In the rows, zero is written as 128.
Known rows, with every step that occurs:
kogip -> taron -> ture -> rufak: | 128 | 130 |  96 | 131 | 122 | 132 | 135 | 102 | 194 | 165 | 154 |  79 | 138 |  87 | 140 |  70 | 129 | 138 |  88 | 150 | 157 | 119 |  84 | 133 |
rufak -> ture -> taron: | 151 |  90 | 100 | 158 | 134 | 146 | 112 | 145 | 122 | 155 | 147 | 132 | 144 | 126 | 154 | 104 | 127 | 133 |  90 | 129 | 127 | 128 | 114 | 131 |
fige -> rufak -> ture -> taron: | 134 |  98 | 106 | 156 | 139 | 133 | 113 | 145 | 148 | 164 | 174 | 128 | 131 |  93 | 157 |  90 | 136 | 124 |  87 | 108 | 129 | 138 | 112 | 128 |
pone -> rufak -> ture: | 117 | 121 | 104 | 165 | 137 | 152 | 112 | 122 | 119 | 156 | 154 | 133 | 103 | 103 | 132 | 129 | 131 | 122 |  59 | 119 | 156 | 149 | 117 | 145 |
kogip -> taron -> pone: | 119 | 113 |  94 | 130 | 129 | 136 | 132 | 112 | 142 | 110 | 136 | 125 | 161 |  78 | 117 | 121 | 140 | 177 | 112 | 142 |  96 | 138 | 125 | 132 |
pone -> rufak -> ture -> taron -> kogip: | 132 |  87 |  96 | 179 | 148 | 168 |  98 | 119 | 120 | 180 | 158 | 125 | 133 | 102 | 166 |  95 | 153 | 125 |  49 | 135 | 157 | 137 |  83 | 159 |
fige -> rufak: | 111 | 138 | 133 | 126 | 133 | 115 | 127 | 130 | 153 | 136 | 155 | 127 | 117 |  94 | 134 | 116 | 138 | 120 | 125 | 107 | 131 | 138 | 128 | 125 |
vimu -> taron -> pone: | 130 | 129 |  94 | 141 | 111 | 136 | 116 | 128 | 127 | 116 | 118 | 135 | 134 | 114 | 112 | 127 | 141 | 143 | 113 | 116 | 152 | 126 | 147 | 128 |
pone -> rufak -> ture -> taron: | 142 | 102 |  85 | 172 | 135 | 149 | 101 | 133 | 123 | 172 | 159 | 133 | 121 | 108 | 149 | 107 | 138 | 127 |  52 | 127 | 157 | 139 | 113 | 143 |
pone -> rufak -> ture -> taron -> vimu: | 146 | 106 |  88 | 141 | 137 | 130 | 114 | 139 | 116 | 152 | 138 | 154 | 122 | 118 | 125 |  93 | 124 | 143 |  58 | 136 | 139 | 147 | 122 | 127 |
ture -> rufak -> pone: | 137 | 125 |  95 | 126 | 139 | 126 | 129 | 112 | 126 | 163 | 150 | 127 | 119 | 116 | 132 | 130 | 133 | 130 | 123 | 141 | 157 |  92 | 118 | 111 |
vimu -> taron -> ture: | 151 | 135 | 106 | 153 | 106 | 150 | 118 | 134 | 163 | 144 | 121 | 109 | 124 | 129 | 124 |  92 | 133 | 117 | 109 | 111 | 183 | 125 | 130 | 143 |
vimu -> taron: | 138 | 142 | 112 | 147 | 120 | 139 | 113 | 124 | 135 | 131 | 123 | 127 | 137 | 145 | 131 | 115 | 127 | 117 | 117 | 119 | 164 | 107 | 145 | 137 |
ture -> taron: | 152 | 110 | 111 | 131 | 125 | 127 | 118 | 139 | 135 | 145 | 136 | 127 | 149 | 135 | 147 | 104 | 133 | 133 | 120 | 136 | 129 | 120 | 123 | 128 |
dopatu -> vimu -> taron -> pone -> rufak -> ture: | 124 | 116 |  65 | 166 | 107 | 125 |  89 | 120 | 108 | 136 | 129 | 149 | 128 |  80 | 100 | 151 | 135 | 161 |  56 | 115 | 182 | 155 | 146 | 133 |
dopatu -> vimu -> taron: | 139 | 137 | 108 | 131 | 104 | 111 | 102 | 119 | 128 | 126 | 108 | 135 | 154 | 139 | 113 | 140 | 117 | 135 | 126 | 126 | 165 | 120 | 160 | 130 |
fige -> taron -> ture -> rufak -> pone: | 145 | 118 |  77 | 142 | 132 | 157 | 121 | 122 | 154 | 192 | 138 | 115 | 129 |  80 | 141 |  88 | 142 | 120 |  95 | 133 | 165 |  95 | 111 | 123 |
kogip -> taron -> ture: | 140 | 122 | 104 | 139 | 125 | 150 | 136 | 116 | 177 | 136 | 143 | 100 | 151 |  91 | 130 |  86 | 130 | 150 | 106 | 137 | 131 | 140 | 109 | 151 |
dopatu -> vimu: | 126 | 124 | 124 | 113 | 116 |  99 | 117 | 127 | 121 | 120 | 113 | 136 | 145 | 123 | 113 | 156 | 118 | 148 | 140 | 137 | 129 | 139 | 144 | 120 |
pone -> rufak -> fige: | 105 | 128 | 138 | 147 | 145 | 116 | 132 | 129 | 133 | 160 | 119 | 120 |  85 | 141 | 135 | 134 | 147 | 129 |  91 | 129 | 171 | 124 | 111 | 129 |
vimu -> taron -> kogip: | 130 | 125 | 121 | 155 | 138 | 158 | 109 | 110 | 133 | 140 | 121 | 123 | 148 | 144 | 148 | 102 | 144 | 113 | 115 | 126 | 156 | 105 | 113 | 151 |
dopatu -> vimu -> taron -> pone: | 132 | 122 |  88 | 127 |  98 | 104 | 106 | 126 | 119 | 108 | 103 | 142 | 152 | 106 |  97 | 152 | 131 | 165 | 125 | 125 | 153 | 136 | 159 | 118 |

Rows:
|  99 | 116 | 136 | 135 | 151 | 110 | 132 | 122 | 144 | 191 | 111 | 101 | 114 | 131 | 163 |  97 | 137 | 112 |  96 | 144 | 144 |  71 |  97 | 107 |  ture -> rufak -> fige -> taron
| 162 | 134 |  73 | 149 | 118 | 148 | 119 | 119 | 164 | 178 | 144 | 113 | 117 | 118 | 127 |  94 | 135 | 116 | 101 | 123 | 215 |  93 | 120 | 127 |  vimu -> taron -> ture -> rufak -> pone
| 109 | 114 | 122 | 150 | 143 | 134 | 122 | 135 | 143 | 148 | 169 | 128 | 115 |  84 | 139 | 112 | 130 | 118 |  95 |  99 | 125 | 148 | 118 | 129 |  fige -> rufak -> ture
| 104 | 125 | 128 | 128 | 159 | 116 | 132 | 127 | 122 | 160 |  87 | 146 | 107 | 129 | 125 | 107 | 137 | 137 |  80 | 140 | 134 | 110 | 127 | 118 |  pone -> rufak -> fige -> taron -> vimu
| 116 | 116 | 138 | 129 | 131 | 101 | 154 | 137 | 173 | 185 | 121 |  83 |  84 | 135 | 141 |  94 | 140 | 125 | 100 | 139 | 186 | 110 |  73 | 111 |  taron -> ture -> rufak -> fige
| 145 |  93 | 121 | 140 | 140 | 145 | 117 | 124 | 130 | 155 | 134 | 122 | 157 | 133 | 162 |  96 | 150 | 130 | 118 | 142 | 125 | 118 |  92 | 144 |  ture -> taron -> kogip
| 144 |  98 |  94 | 127 | 114 | 121 | 122 | 146 | 122 | 128 | 128 | 137 | 145 | 101 | 130 | 118 | 147 | 162 | 118 | 134 | 120 | 136 | 128 | 117 |  ture -> taron -> pone
| 109 | 109 | 143 | 142 | 156 | 131 | 128 | 134 | 131 | 164 |  99 | 121 | 128 | 139 | 153 | 114 | 139 | 127 | 112 | 131 | 122 |  93 | 121 | 122 |  rufak -> fige -> taron
| 123 | 106 | 135 | 146 | 139 | 142 | 135 | 146 | 153 | 174 |  97 | 108 | 114 | 125 | 149 |  93 | 144 | 126 | 104 | 124 | 145 | 110 | 106 | 128 |  rufak -> fige -> taron -> ture
| 129 | 129 | 113 | 127 | 109 | 117 | 138 | 125 | 170 | 168 | 141 |  90 | 102 | 106 | 133 |  90 | 132 | 119 | 100 | 135 | 174 | 127 |  90 | 119 |  taron -> ture -> rufak
| 148 | 120 |  88 | 129 | 123 | 137 | 135 | 123 | 154 | 174 | 150 | 113 | 107 |  96 | 125 | 108 | 138 | 129 | 110 | 132 | 183 | 114 | 103 | 119 |  taron -> ture -> rufak -> pone
| 135 | 108 |  79 | 144 | 116 | 126 | 110 | 131 | 126 | 143 | 141 | 137 | 126 |  82 | 126 | 117 | 154 | 158 |  79 | 132 | 156 | 150 | 124 | 131 |  ture -> taron -> pone -> rufak
|  99 | 120 | 133 | 105 | 154 |  93 | 144 | 125 | 136 | 174 |  88 | 125 | 112 | 142 | 140 |  88 | 125 | 127 | 101 | 155 | 124 |  80 | 105 |  91 |  ture -> rufak -> fige -> taron -> vimu
| 132 | 120 | 118 | 140 | 123 | 127 |  98 | 106 | 124 | 135 | 109 | 128 | 163 | 139 | 130 | 129 | 132 | 134 | 126 | 134 | 164 | 118 | 128 | 143 |  dopatu -> vimu -> taron -> kogip
| 140 | 139 |  95 | 132 |  88 |  99 | 109 | 117 | 172 | 165 | 120 |  96 | 128 | 117 | 121 | 102 | 121 | 126 |  99 | 133 | 212 | 118 | 120 | 122 |  dopatu -> vimu -> taron -> ture -> rufak
| 142 |  76 |  82 | 150 | 122 | 141 | 117 | 153 | 109 | 140 | 145 | 140 | 143 |  95 | 134 | 115 | 140 | 158 |  84 | 127 | 116 | 144 | 117 | 120 |  rufak -> ture -> taron -> pone
| 111 | 104 |  67 | 170 | 140 | 158 | 116 | 106 | 132 | 137 | 161 | 130 | 135 |  48 | 120 | 122 | 142 | 168 |  44 | 134 | 124 | 159 | 112 | 146 |  kogip -> taron -> pone -> rufak -> ture
| 125 | 141 |  78 | 159 | 113 | 137 | 107 | 115 | 128 | 129 | 129 | 134 | 110 |  92 | 107 | 128 | 152 | 142 |  79 | 114 | 182 | 137 | 143 | 139 |  vimu -> taron -> pone -> rufak
|  98 | 113 | 119 | 139 | 137 | 112 | 138 | 132 | 124 | 143 | 112 | 129 |  84 | 106 | 115 | 148 | 160 | 156 |  88 | 127 | 163 | 138 | 111 | 119 |  taron -> pone -> rufak -> fige
| 131 | 130 | 111 | 106 | 142 | 121 | 141 | 109 | 143 | 106 | 119 | 139 | 159 | 119 | 111 |  98 | 113 | 161 | 120 | 152 |  90 | 128 | 132 | 126 |  kogip -> taron -> vimu
| 103 |  96 | 123 | 136 | 144 | 125 | 136 | 143 | 114 | 147 |  90 | 133 | 127 | 106 | 134 | 127 | 152 | 152 | 109 | 129 | 110 | 110 | 122 | 111 |  rufak -> fige -> taron -> pone
